Each row was made from one path, in order. Every step used is in the known rows, and no mark comes twice. Write each row's path.
Known rows:
v/t/r/g/m: -1.19, 0.53, -2.50, 2.38, -1.42, 0.35, -0.89, 1.96, -1.09, -1.88, 1.79, -1.42, 1.46, 2.77, 0.87, -0.53, 3.80, -0.15, 0.30, 0.76, -1.54
g/v/t/m: 0.86, -1.37, -1.20, 1.76, -1.65, -2.77, -4.21, 1.96, 1.83, -2.46, 3.67, 1.87, -0.37, 1.07, -0.41, -0.08, 2.04, -0.32, -1.09, 2.64, -1.28
m/t/v/g/j/u/r: -2.03, 0.12, -1.21, 2.35, -4.87, -0.46, 0.46, 1.35, -0.26, 0.99, 1.55, -1.95, 2.18, 1.67, -2.61, -0.82, 4.22, -0.33, -0.40, 2.63, 0.04
m/t/r: -0.82, 1.99, -2.31, 1.30, -0.55, -3.15, -0.83, 0.04, -1.27, -2.79, 4.83, -1.57, -3.77, 0.51, 1.77, -0.83, 7.74, 0.99, -0.57, 3.19, 0.23
t/m: 0.15, -0.27, -2.41, 2.05, -2.48, -2.22, -2.41, 1.24, 0.72, -1.40, 4.65, -0.15, -0.13, 1.16, 1.56, -1.38, 4.06, -2.41, -1.69, 3.02, 0.24
g/m/t/r: -1.64, -0.61, -2.75, 1.20, -0.99, -2.79, -1.80, 0.86, -2.22, -3.45, 4.06, -2.64, -2.74, 1.19, 0.58, -0.93, 7.57, 1.21, -0.70, 2.13, -0.50
j/g: -0.92, 1.63, -2.67, 4.33, -2.43, -0.26, -3.87, 0.98, 0.10, 1.93, 1.70, 1.06, 0.70, 0.45, 2.51, 0.78, 5.79, -2.40, -0.64, 2.90, -1.39
m/g/j/u: -1.72, -0.08, -1.72, 4.26, -3.81, -0.33, 3.85, 0.88, -0.38, 1.77, -0.21, 1.82, 0.62, 1.82, 1.81, 1.55, 6.45, -2.93, -2.65, 2.47, -1.06
t/v/g/m: 0.18, 0.07, -1.98, 2.37, -0.52, -0.39, -3.55, 2.40, 0.96, -2.03, 1.38, -4.02, 1.73, 2.35, -1.32, -0.30, 4.65, -1.31, 0.40, 1.28, -1.79
m/g/r: -1.98, 1.98, -2.59, 3.80, -2.80, -4.85, -4.07, 0.61, -1.14, -0.37, -1.88, -4.67, 0.63, 1.61, 1.35, -0.61, 6.09, -1.38, -0.62, 2.24, -0.73
u/r/g: -0.71, 6.14, -1.90, 2.69, -2.19, 0.63, 3.03, 1.08, 0.68, 1.21, 2.11, -1.55, 3.10, 2.25, 2.81, -2.11, 3.38, -0.56, 0.52, 2.87, -0.15
v/t/m/g/j: 0.61, -1.50, -2.86, 4.92, -0.35, -3.66, 0.30, 2.77, -0.11, -2.43, -0.89, 0.56, 0.06, 3.88, 0.30, 0.32, 3.70, -2.54, -1.49, 3.18, -3.09
r/g/j/u: -1.14, 1.33, -1.41, 3.72, -3.18, 0.86, 4.55, 0.97, -0.16, 2.60, 1.68, 2.75, 1.97, 1.82, 2.44, 1.21, 5.37, -3.44, -2.04, 1.40, -0.69
t/v: 0.23, 3.19, -1.41, 2.03, -0.44, -2.26, -2.40, 1.48, 3.53, -1.57, 4.68, -1.70, 1.07, -1.12, 2.10, -2.42, 4.44, -4.02, -0.15, 2.76, 1.19
m/g/j/u/v/t/r: -1.38, 1.41, -1.24, 2.58, -2.92, -1.43, -0.04, 0.05, 1.10, -2.03, 1.53, 1.75, -4.58, 0.67, -0.57, -0.44, 3.97, 0.83, -0.29, 3.36, 0.17
r/g/j/u/v/t: 1.04, 1.41, 0.46, 2.78, -2.48, 0.89, 1.97, 0.31, 3.76, 0.53, 1.74, 4.10, -1.74, 2.39, 0.01, -0.08, 2.42, -0.33, 0.10, 2.48, -1.50
v/t/r: 0.87, 3.47, -1.16, 2.13, -1.70, -1.87, -3.38, -0.33, 0.40, -2.02, 4.02, 0.44, -4.07, 0.49, 0.01, -0.19, 3.89, 1.39, 1.20, 2.48, 0.82
v/t/m/g: -0.37, 1.16, -2.57, 3.42, -2.10, -2.42, 0.35, 1.69, 0.83, -3.14, 0.11, 0.29, -0.96, 2.42, 2.23, 1.18, 4.17, -0.45, -1.56, 6.25, -2.03
m/t/r/g/j/u: -1.87, 0.64, -1.81, 3.10, -2.84, 0.23, 4.87, 1.06, -1.28, 1.02, 2.39, 2.60, 0.71, 1.66, 2.17, 1.71, 6.22, -2.52, -2.43, 2.25, -0.72
r/g: 0.62, 6.65, -1.93, 3.03, 0.24, 0.37, 3.87, 0.92, 1.39, 0.62, 2.91, 0.26, 1.80, 2.11, 5.14, -0.66, 4.78, -1.98, -0.24, 2.82, -0.85
u/r/g/v: -1.56, 3.31, -1.20, 2.23, -0.07, -1.83, 0.75, 2.30, 2.14, 0.61, 0.28, -1.34, 3.35, 0.55, 1.74, -2.52, 4.43, 0.55, -0.63, 0.66, -1.45
m/t: 1.15, 0.90, -1.67, 1.75, 0.73, -2.86, 0.85, 0.65, 0.11, -1.49, 4.40, -1.27, -1.35, 2.50, 2.73, -0.12, 8.60, 0.28, -1.12, 3.13, -2.11

Which path is each row?
-2.49, 2.88, -0.95, 2.05, -1.39, -0.88, 1.76, 2.09, 1.71, 1.34, 0.28, -0.48, 3.56, 0.18, 1.79, -1.61, 4.64, 0.41, -1.35, 0.74, -1.06	j/u/r/g/v
-1.27, -3.64, -2.82, 2.18, -0.65, -1.77, -2.01, 2.30, -2.03, -1.81, 2.57, -1.58, 0.69, 2.84, 1.13, 0.89, 8.23, 0.05, -1.33, 2.36, -3.75	j/g/m/t
-2.02, -0.06, -2.13, 2.64, -0.18, -4.13, -0.51, 2.70, 1.89, -1.89, -1.08, -1.14, 0.88, 0.27, 2.10, -0.94, 5.99, -0.14, -2.82, 2.81, -2.30	t/m/g/v
-2.10, 0.09, -1.15, 3.09, -6.25, -0.28, 0.16, 0.57, -0.70, 2.88, 1.09, -1.37, 2.18, 1.58, -1.89, -1.99, 4.04, -0.53, -0.31, 0.96, 0.85	g/j/u/r
-0.84, 0.49, -2.54, 2.74, -1.01, 0.50, 0.22, 2.23, -0.58, -0.50, 1.45, -2.22, 3.11, 3.06, 1.97, -1.22, 4.81, -1.50, -0.32, 0.33, -2.06	r/g/m
0.11, 2.57, -0.88, 1.83, -0.95, -2.76, -3.93, 0.36, 0.97, -2.24, 3.05, 0.53, -3.49, -0.31, -0.47, -0.42, 4.01, 1.94, 0.67, 1.59, 0.14	g/v/t/r
-1.84, 0.11, -2.67, 3.34, -3.49, -4.99, -5.46, 1.20, -1.23, -1.85, -1.08, -3.15, 0.43, 1.93, 0.19, 0.19, 4.05, -1.25, -0.93, 3.30, -1.06	v/t/m/g/r
2.15, 1.28, -1.50, 4.43, 1.08, -2.00, 0.67, 1.50, 2.45, 0.11, -0.10, -0.66, -1.25, 3.85, -1.25, -1.32, 4.67, -2.03, 0.08, 1.36, -2.51	u/v/g/j
-1.42, -1.39, -1.55, 3.99, -4.29, -0.46, 2.71, 1.27, -0.40, 0.58, 0.36, 3.00, 0.45, 2.07, 0.74, 2.38, 4.62, -2.51, -2.53, 3.19, -1.42	v/t/m/g/j/u
2.10, 4.88, -1.29, 1.89, 1.81, -1.56, -0.70, 1.46, 2.89, -2.61, 3.40, -2.38, -0.58, 1.54, 0.48, 1.29, 5.73, -0.94, 0.34, 5.20, -1.54	m/t/v/g
-2.08, -1.30, -2.02, 3.99, -4.27, -0.55, 3.35, 1.36, -0.65, 1.05, 0.33, 2.13, 0.90, 1.70, 1.54, 1.59, 5.73, -3.20, -3.14, 2.97, -0.92	t/m/g/j/u
-2.81, -0.31, -1.23, 2.10, -3.01, 0.23, 5.33, 0.54, 2.45, 0.70, 1.88, 1.92, -1.96, 1.07, 1.37, -2.34, 6.03, -1.81, -2.35, 2.59, -0.30	m/t/r/g/j/u/v
1.53, 1.94, -0.05, 2.89, 0.20, -2.62, -1.96, 1.45, 2.94, -1.63, -0.23, 1.44, -1.04, 1.62, 0.37, 1.05, 3.74, 2.04, 0.22, 2.29, -3.06	m/g/v/t
2.47, 1.79, 0.46, 2.31, 0.17, -2.30, -3.58, 1.12, 3.21, -0.77, 1.82, 1.76, -0.89, 1.17, -0.35, 0.37, 3.32, 1.74, 0.76, 0.76, -2.28	g/v/t
-1.55, 1.08, -0.98, 3.13, -5.67, 0.17, 0.35, 0.63, -0.46, 2.74, 0.62, -1.70, 1.92, 2.04, -2.40, -1.04, 3.94, -0.01, -0.06, 1.64, 0.29	v/g/j/u/r
-0.16, -2.71, -2.21, 1.50, 0.11, -2.42, -0.65, 1.75, -1.39, -2.45, 3.32, -2.70, -0.01, 3.22, 1.08, -0.28, 8.40, 0.54, -1.18, 1.61, -3.07	g/m/t
2.90, 2.00, -1.72, 4.77, 1.33, -2.36, -0.36, 1.63, 0.95, -0.14, 0.40, -0.88, -0.23, 4.06, -0.81, 0.24, 4.80, -2.06, 0.37, 1.17, -2.69	v/g/j
-2.64, 0.24, -3.02, 3.36, -3.52, -5.20, -4.72, 1.24, -1.51, -1.36, -1.10, -4.21, 0.86, 1.64, 0.88, -0.52, 5.09, -2.03, -1.40, 3.01, -0.59	t/m/g/r
-1.16, 2.45, -1.10, 2.62, -3.43, -2.36, -3.93, -0.27, 1.01, 1.43, -0.37, -3.55, -0.48, 1.57, -1.24, -0.46, 5.11, -1.08, 0.01, 1.59, -0.14	j/u/v/g/r
-1.91, 5.53, -1.69, 2.52, -4.01, 1.90, 4.56, 0.79, 0.22, 2.27, 2.01, -0.15, 3.43, 1.69, 2.89, -0.89, 3.77, -0.74, -0.32, 3.05, 0.30	j/u/r/g
-0.86, 5.66, -2.51, 1.97, 0.54, -0.73, 3.94, 0.97, -0.54, -1.94, 4.03, -0.02, -0.37, 1.62, 4.60, -0.13, 5.88, -0.28, -0.68, 4.15, -0.70	m/t/r/g
-1.75, 3.05, -1.78, 1.58, 1.78, -2.65, 1.38, 2.25, 1.24, -1.58, 1.76, -0.33, 0.86, 0.04, 3.05, -1.13, 6.14, 0.66, -1.56, 1.50, -1.79	m/t/r/g/v
-3.28, -0.86, -2.22, 2.99, -5.00, -3.85, -3.61, 0.92, -0.38, -1.04, -1.44, -2.07, 0.00, 1.42, -0.05, -0.04, 4.18, -1.48, -1.63, 3.53, -0.65	j/u/v/t/m/g/r
-0.69, 3.73, -1.26, 2.32, 1.51, -1.94, 1.33, 2.20, 2.63, 0.16, 1.00, -0.20, 2.38, 0.35, 3.39, -1.54, 5.39, -0.49, -1.28, 0.56, -1.91	r/g/v
0.42, 2.01, -2.28, 4.49, -0.27, -1.52, 2.14, 2.30, -0.24, 0.75, 0.56, -0.64, 2.80, 3.76, 0.69, -2.12, 3.09, -2.56, 0.03, 0.71, -1.78	u/r/g/j
-1.92, 0.94, -1.14, 2.78, -5.47, -0.05, -0.16, 1.12, 0.24, 1.91, 1.18, -1.88, 2.46, 1.33, -2.63, -1.30, 3.43, -0.91, -0.12, 2.06, 0.74	t/v/g/j/u/r
-1.67, -0.21, -2.20, 0.91, -0.27, -2.01, -0.80, 3.04, 1.04, -3.65, 4.18, -3.35, 2.99, 0.69, 0.89, -2.03, 4.86, -2.19, -0.60, 3.29, -0.79	u/r/g/m/t/v
-1.92, 0.62, -2.92, 2.42, -1.38, 0.17, -0.28, 2.06, -1.41, -1.47, 1.74, -2.41, 1.86, 2.38, 1.48, -1.32, 4.69, -0.89, -0.25, 0.64, -1.18	t/r/g/m
